What can hang from each mark
bezab: dibet
rira: dibet mukub
kidet: dibet kiku
mukub: godi rira rufa
godi: dibet mukub
kiku: kidet
dibet: godi kidet rira rufa

Each row was made from one small tree. The marks that hang from a mark follow it in brackets, in alphabetical order. Every link used is in the known rows. Write each row's tree.
Known rows
kiku{kidet{dibet{godi{mukub} rira rufa}}}: [ -9.2  13.6   3.4  23.1  11.0  18.6  -6.2 -37.7   9.6  18.1 -21.9  -9.8
   2.0  16.1 -20.6   2.3 -11.1   5.2   5.7 -13.5  -7.8  -0.6]
godi{dibet{kidet{kiku} rira{mukub}}}: [-38.9 -11.5  10.1 -17.5 -20.9 -12.9   0.3  -7.2  -4.1   2.3 -25.6  10.5
   7.6   2.5  -6.6  -8.7  12.5   2.8  16.8  -6.5  38.2  31.3]
godi{dibet{kidet}}: [-42.1  -3.2  22.8   3.3 -12.4   3.7   2.0 -18.2  -5.3  37.1 -34.1  16.2
  18.1   3.8 -24.1  -8.9 -10.4   3.9  -8.3   3.5  24.9  30.3]
mukub{godi}: [ 52.3  -1.8  25.7  23.0  39.3  11.0  17.0   9.9   4.5  -1.6 -21.3 -14.7
   1.3 -21.3   8.5 -15.5 -25.4   3.0 -26.3  39.3  -8.6 -17.3]
kidet{dibet{godi rira{mukub}} kiku}: [ 26.2  -6.2  -3.6 -10.6  29.7 -19.9  15.6  30.5 -39.1 -75.2  -8.5  11.2
 -19.4  23.8   0.0 -21.2   9.5   4.3  31.4   4.8  47.3  37.4]
mukub{godi rira}: [ 46.6   6.8  -5.1   5.2  55.2  39.2   3.9  22.5   7.3 -16.2  17.3  -5.3
 -14.2 -39.6  11.7   3.7 -13.1  -7.1 -26.0  33.1 -27.9 -14.4]
kidet{dibet{godi rira rufa} kiku}: [ 28.4   7.7 -20.9  -1.7   3.6  -6.3  -7.9  30.4 -29.3 -70.7  13.7  14.6
 -20.2  30.9 -12.6  -3.7   1.1   3.6  43.3  13.4  26.2  29.0]
rira{dibet{rufa} mukub}: [-38.8 -10.9   9.2 -19.0 -18.2 -56.0  16.5  49.3 -28.0  21.0 -12.8 -26.1
  29.9  53.0  31.6 -23.0  25.2  38.3 -44.0 -12.2  19.6   3.3]
dibet{kidet rira rufa}: [-23.4   1.2 -15.8   7.3 -57.5  19.4 -31.7  32.7  39.2  -6.5  46.6 -10.8
   5.7   4.7  -6.4  20.5  10.9  -3.6  54.1  -0.7  -6.8 -39.8]
kiku{kidet{dibet{godi rira rufa}}}: [ -1.3  14.9   7.4  22.2  15.4  26.8 -16.0 -27.6  14.3  10.6 -14.9 -10.9
   2.9  14.5 -23.9   7.6 -13.2   3.4  13.8  -6.9 -17.2   2.3]
mukub{godi rira{dibet}}: [ 23.0  -2.2  -1.7  -4.0  61.6  13.7  -3.1  28.4 -12.9  -8.9  11.2 -14.3
   1.0 -21.3  17.2  11.4  -1.5   0.7 -28.4  36.0 -19.7  -1.7]
dibet{godi kidet rira rufa}: [-11.8  16.1  -8.7  22.8 -50.0  -3.2 -49.2  62.0  46.8 -37.7  60.0 -12.2
  14.4   8.0 -30.8  23.5  22.9 -13.9  67.9 -22.1 -14.9 -58.1]
mukub{rira}: [  0.1   7.8 -16.6  -4.1  37.9  49.3  22.7  18.4 -12.8   2.6  17.8   6.6
 -20.7 -13.5   6.6 -14.6  -7.4  -2.3 -25.6  26.6   1.2  12.1]
bezab{dibet{rufa}}: [ 19.9 -14.1   2.1 -12.0  18.6  10.7  23.5  -3.4 -36.6  19.8  -7.0   2.2
  -2.7  20.1  28.1  -8.2 -15.2   3.5 -34.1  -1.6   4.4  17.1]
kiku{kidet{dibet{rira}}}: [ -5.4   0.8  14.5  14.7  35.4  41.7   6.9 -50.0   2.0  25.7 -34.7  -8.7
  -5.2   3.5 -10.3  -2.0 -21.4   4.1   4.2  12.1  -1.1  20.3]
bezab{dibet{godi{mukub} kidet rira}}: [  0.1 -24.0  10.1  -3.9  29.3  -8.3  17.8  -3.2 -21.9 -10.4  -3.2   1.3
  -0.4  -0.7  14.4  -0.3  11.2 -21.7  13.8 -28.2  29.1  -5.7]
mukub{godi{dibet{kidet}} rira rufa}: [ 23.5   8.6 -10.2  -8.5   1.7  18.7 -35.4 -20.0  37.2   5.1  40.7  11.8
  -7.9 -55.8  -5.8  43.4  -7.1 -22.6   1.7  10.1 -68.4 -16.8]
mukub{godi{dibet{kidet}} rufa}: [ 29.1  -0.4  19.4   7.8 -13.5  -9.8 -21.7 -33.1  35.4  18.7   1.6   2.2
   9.2 -38.4  -8.8  24.2 -18.4 -13.1   1.4  16.6 -50.1 -20.2]
godi{dibet{kidet{kiku}} mukub{rira rufa}}: [-51.0   5.4 -18.1 -13.8 -40.3 -13.6  10.8 -55.5  -9.1  33.3 -11.4  32.4
  -2.9 -15.7  -8.7   7.0   7.4  -2.3 -23.4 -17.3  13.1  29.4]
mukub{godi{dibet{kidet{kiku} rira}} rufa}: [ 34.1  -2.3   9.0  -0.2 -14.9  -8.9 -25.6 -33.5  34.2  -4.9  10.1   2.1
  -1.5 -41.9  -4.1  28.1 -10.2 -19.6  24.6  23.5 -41.7 -15.8]
godi{dibet}: [-27.9  -0.4  12.1  -1.2  12.6   8.1  24.0 -26.5 -26.4  39.4 -44.7  18.3
  -0.3   9.5 -16.5 -31.6 -16.5   5.4 -24.7  20.1  32.2  43.6]

Which tree is each row?
[  8.3 -13.4 -19.2 -11.0   2.8   2.1   2.8  19.9 -11.7 -18.8  12.2   4.4
 -19.7  23.5   9.0 -11.1  -0.1   8.7  30.9  -2.6  14.4  -0.2]
kidet{dibet{rira{mukub{godi}} rufa}}
[ -2.0  13.1  -4.7   4.3 -64.9 -39.3 -42.2  80.8  39.1 -68.4  50.1 -17.6
  21.1  17.1  -9.2  19.7  42.2   0.8  52.0 -41.3  -3.9 -46.1]
dibet{godi kidet{kiku} rira{mukub} rufa}
[ 12.9 -10.8  28.3  -5.9  14.0 -29.6  25.8  16.4  -3.3   9.4 -37.7 -11.2
   9.9  -2.3  19.6 -31.8   2.2  17.3 -41.8  -9.2  12.2  -2.7]
rira{mukub{godi{dibet}}}
[ 36.3  -6.9  19.7  -4.0  -1.5 -28.1  21.6  13.9  18.6   1.6  -3.6 -18.7
   2.6 -14.4  30.8 -16.4   2.2   9.3 -31.8  -4.8 -24.2 -31.9]
rira{mukub{godi rufa}}
[ -6.5 -12.9  17.1 -13.6  -6.0 -62.4   2.3  52.5 -14.9   8.5 -13.4 -34.8
  34.9  35.4  34.9  -9.9  20.9  35.2 -43.9  -8.7  -1.0 -14.9]
rira{dibet{rufa} mukub{godi}}
[-12.7  17.4 -16.9  19.5 -65.0 -29.5 -28.3  42.1  26.1 -50.4  37.1  -6.8
  12.8  12.4 -18.9  17.1  29.8  -5.4  47.2 -27.9  11.4 -41.5]
dibet{godi{mukub} kidet{kiku} rira rufa}
[-41.7  -1.1  -4.8 -18.1 -54.8 -18.7 -19.6   4.5   6.4   3.2  -4.4   8.3
  12.2  15.2  -9.1   3.1  16.1   9.5  19.7 -16.7  20.5  17.6]
godi{dibet{kidet{kiku} rira{mukub} rufa}}
[  1.0   6.3 -15.3  16.1  10.3  -9.7  24.8  -2.4   3.7 -19.0  16.4  -1.8
 -25.6  -7.9  -9.5 -27.1  15.6 -25.5  31.8   2.0  19.6 -32.2]
dibet{godi{mukub{rufa}} rira}
[-14.5   5.5 -26.8   0.7  -1.5  11.6  46.0 -33.5 -10.8  30.3   6.7  11.9
 -26.6 -15.1  15.8 -20.5  -1.6  -4.3 -38.0   6.3   4.5  -4.3]
godi{mukub{rira rufa}}
[ 30.9  10.4 -10.4 -11.1  -0.9  13.2 -36.1 -19.1  32.7  -7.9  37.6  12.9
  -7.6 -55.3  -3.5  45.0  -5.9 -19.4  -1.0  14.1 -64.9  -7.1]
mukub{godi{dibet{kidet{kiku}}} rira rufa}
[ 15.5 -20.0 -14.2 -20.5  21.5  18.2  17.2  -5.7 -30.7   5.8   9.1   0.3
 -18.5  12.4  32.0  -5.8  -4.6  -8.5   2.2   2.7  10.1  10.4]
bezab{dibet{rira rufa}}
[ 15.3 -19.8   6.3 -10.6  15.3 -17.7  12.9 -10.3 -21.1 -26.9   3.0   3.5
  -2.8  -5.3  18.6  10.9  11.9 -23.0  16.3 -22.6  19.3   2.1]
bezab{dibet{godi{mukub{rufa}} kidet{kiku} rira}}
[-37.4   3.5  -7.4  -8.6 -46.8   0.1 -24.1  -6.2   4.3   5.5  -2.1  13.6
   8.2   9.5 -20.2   9.0   4.2   2.2  28.0   2.7  16.8  23.2]
godi{dibet{kidet{kiku} rira rufa}}
[ -4.7  11.4  14.4  19.4   9.3  32.0  -3.8 -39.9   6.4  35.9 -32.4  -8.0
  10.1  17.5 -14.4   4.9 -27.6  17.2 -18.7   0.2 -17.3  16.0]
kiku{kidet{dibet{rufa}}}
[ 10.7  11.0  -8.4  -1.8   7.1  22.4 -34.5  13.8  21.1   0.0  22.7   6.2
   4.8 -31.2  -9.7  29.6  -5.4  -3.8 -10.8   3.6 -38.0  -9.1]
mukub{godi{dibet{kidet rufa}} rira}
[ -6.3   7.0   3.5  14.5  11.7  37.9  -7.4 -41.6  10.6  26.1 -21.7 -10.5
  -1.3  12.6 -11.9   6.6 -20.2   9.1   6.7   3.6 -13.4  10.8]
kiku{kidet{dibet{rira rufa}}}
[-54.4   5.3 -12.5   2.5 -35.8 -19.9  34.0 -45.5 -28.7  61.0 -47.6  21.8
   1.2  25.2 -11.3 -35.6  -5.2  16.4 -45.2 -11.6  40.9  25.6]
godi{dibet{rufa} mukub}
[ 16.1 -11.8   6.5  -5.6  56.2  -2.5  41.1  -5.8 -48.0   1.3 -16.5   8.9
  -8.2   6.3  19.6 -19.5  -1.9 -11.6 -38.4 -18.1  23.6  16.2]
bezab{dibet{godi{mukub{rira}}}}
